What can hang from each mark
dafi: bidil pomumif puni rinoba teme
teme: dafi
rabe: rinoba
nabala: dafi
rinoba: dafi malo
malo: rinoba
puni: dafi
pomumif: dafi

Every row comes from one small tree of marks. The marks that hang from a mark follow it in brackets, in alphabetical order. Every link used is in the known rows. Which tree was each row made from?
Known rows
malo(rinoba(dafi(bidil pomumif teme))): [-68  10   7 -29 -19 -21  23  -7  31  15  -7   9 -20  14 -21  21  16   2]
puni(dafi(bidil)): [ 32  -1 -23  19  -6  25  34  -8  10  18 -21 -20 -17 -60  16   9 -19  22]
rinoba(dafi(bidil puni teme) malo): [-32 -31  32 -21  -5 -16   3 -24  -3   6 -20   7   4   4 -54  23  -7 -33]
pomumif(dafi(puni)): [ 61 -32  -7  -3   2 -15  43   4  -4  14 -33 -39 -38  -7  15  24  -3  -4]
pomumif(dafi): [ 45 -31  -1  -3  -7  -2  55   8  -5  27 -27 -67 -29 -17  28  19  -8  10]
rabe(rinoba(dafi(bidil pomumif puni teme) malo)): [-67 -23  16 -37  14 -58  16 -37  14 -22 -20  41  16  -3 -28  38  16  -3]
puni(dafi(bidil pomumif rinoba(malo) teme)): [-33 -25 -22  11  39   5  24  17  10 -22  28  14 -37 -31  -4  -8 -19  26]
nabala(dafi(pomumif rinoba teme)): [ -4 -41 -43  -7  21   4  61  41  14  -9  29   3 -72  -3  -1  15  -7  22]
puni(dafi(bidil pomumif rinoba teme)): [-15   0 -40  22  36   3  30  18  17  -8  22  25 -69 -38  12  -2 -22  37]
nabala(dafi(teme)): [ 24 -46 -30 -14 -14  30  66  23  -3  21  -8 -24 -42 -17 -15  24  -8   4]
teme(dafi): [ 21   8  34  17 -22  10  57  11   3  39 -60 -90  -9 -36   5  24   4  19]
nabala(dafi(bidil pomumif puni rinoba teme)): [ 12 -27 -52  -3  42  -7  28  28  19 -16  28  42 -90   0 -12  13 -27  -5]
pomumif(dafi(bidil puni)): [ 62 -19  -8   2  13 -12  22  -8   0  21 -27 -27 -47 -14  17  17 -28 -19]
malo(rinoba(dafi(puni teme))): [-49  -8  16 -20 -41 -13  26 -17  19  15 -27   1 -16  16 -44  35  48 -16]
malo(rinoba(dafi(pomumif))): [-53   4  10 -32 -34 -31  42  -1  38   3 -18 -18   7   9  -8  30  39  19]
malo(rinoba(dafi)): [-45   0  20 -17 -55  -8  35 -21  29  21 -26 -39  12  -1 -17  32  48   0]
dafi(bidil): [ 17  -8   4   4 -22   5  31  -2  12  37 -36 -40   2 -34  -7  16 -27  12]
malo(rinoba(dafi(pomumif puni teme))): [-55  -4   3 -33 -21 -34  33   4  29  -4 -17  23 -22  27 -34  34  42   2]

Which tree is each row?
[-40   1   6 -30 -27 -40  33  -5  40 -10 -22   6  -4  18 -19  36  45   5]
malo(rinoba(dafi(pomumif puni)))
[  4 -46   4  10  37  -8   5  -4 -12   2  11 -16 -59   5 -13   1 -22 -37]
pomumif(dafi(bidil puni rinoba(malo) teme))
[-49 -43  40 -28 -23  -7  36 -10  -9  13 -20 -31  22   1 -44  25  12  -3]
rinoba(dafi(teme) malo)
[  4 -16 -34  -3  12   5  65  32   6  -4 -11   9 -36 -32   6  13  -5  55]
puni(dafi(pomumif teme))
[ -6 -54 -36 -14  45  -5  23  26  12 -32  37  32 -59   6 -29   5 -26 -19]
nabala(dafi(bidil pomumif puni rinoba(malo) teme))
[ 26 -15  -5  25  17  -5  20  -8   6  25   6 -53 -62 -22  35   4 -25  -6]
pomumif(dafi(bidil rinoba))
[ -3 -14  43  27   3  -4  29   6   3   0 -33 -68 -14 -20 -21  16  18 -11]
teme(dafi(puni rinoba(malo)))
[-26 -33  17  15  -3   3  14  -7  11  10   1 -49   8 -27 -21   0 -16  -4]
dafi(bidil rinoba(malo))
[-62  -6  19 -20 -48  -2  36 -14  18  26 -21 -24  -6   9 -32  31  44  -3]
malo(rinoba(dafi(teme)))
[-75 -35  33 -27 -25 -30  38 -44  -1   3 -30 -19  36 -15 -30  39  41   4]
rabe(rinoba(dafi(teme) malo))
[-33 -46  33 -27 -16 -17  26 -13  -8  -1 -28  -5  13  10 -56  30  18 -18]
rinoba(dafi(puni teme) malo)
[-22 -21  24 -36  11 -46  11 -10  19 -20 -16  12  18   5 -25  25 -11  -7]
rinoba(dafi(bidil pomumif puni) malo)
[  2  25  30  43   3   8  22  -5  13  35 -29 -73 -44 -43  11  10 -15   3]
teme(dafi(bidil rinoba))
[-38 -38  -2  -5  37 -30  12  24  13 -22  13  29 -32   9 -42   4 -23  -2]
dafi(bidil pomumif puni rinoba(malo) teme)
[-17 -10 -21   8  34 -30  17  22  21  -6   3  40 -69   0 -24  11 -25  12]
dafi(bidil pomumif puni rinoba teme)
[ 22 -23 -14  22  34 -10   9  -2  -5  15   3  -6 -92  -2   3   7 -24 -24]
pomumif(dafi(bidil puni rinoba teme))
[-40 -26  21 -38  18 -38  11  -4   8 -14 -11  30  -2  15 -44  22 -13 -11]
rinoba(dafi(bidil pomumif puni teme) malo)
[-23 -29 -12  25  18  28  19  -5  -3  -1  17 -10 -30 -42 -15  -9 -12   5]
puni(dafi(bidil rinoba(malo) teme))
[-26 -35  26 -40  -1 -48  33   3  15 -26 -23   1  26  11 -28  33  13   8]
rinoba(dafi(pomumif puni) malo)
[-26   1  17  -9 -17  -6  20 -23   4  38 -25  -6 -27 -16 -22  26 -16  -4]
rinoba(dafi(bidil teme))
[ 22 -22 -34  15   2  20  30   2  18  13  19 -28 -54 -32   8  12 -23  -9]
nabala(dafi(bidil rinoba))
[ 14  25  21   6  11 -11  44  20  18  25 -43 -52 -22 -31  17  16 -28  25]
teme(dafi(bidil pomumif))
[-36  -9  10 -27  -6 -31  50  10  12  10 -19   4 -25   4 -13  34   3  34]
rinoba(dafi(pomumif teme))
[-46 -30  37 -24 -13  -5  15 -21  -6  20 -15 -19  14  -5 -42  18 -12 -18]
rinoba(dafi(bidil teme) malo)
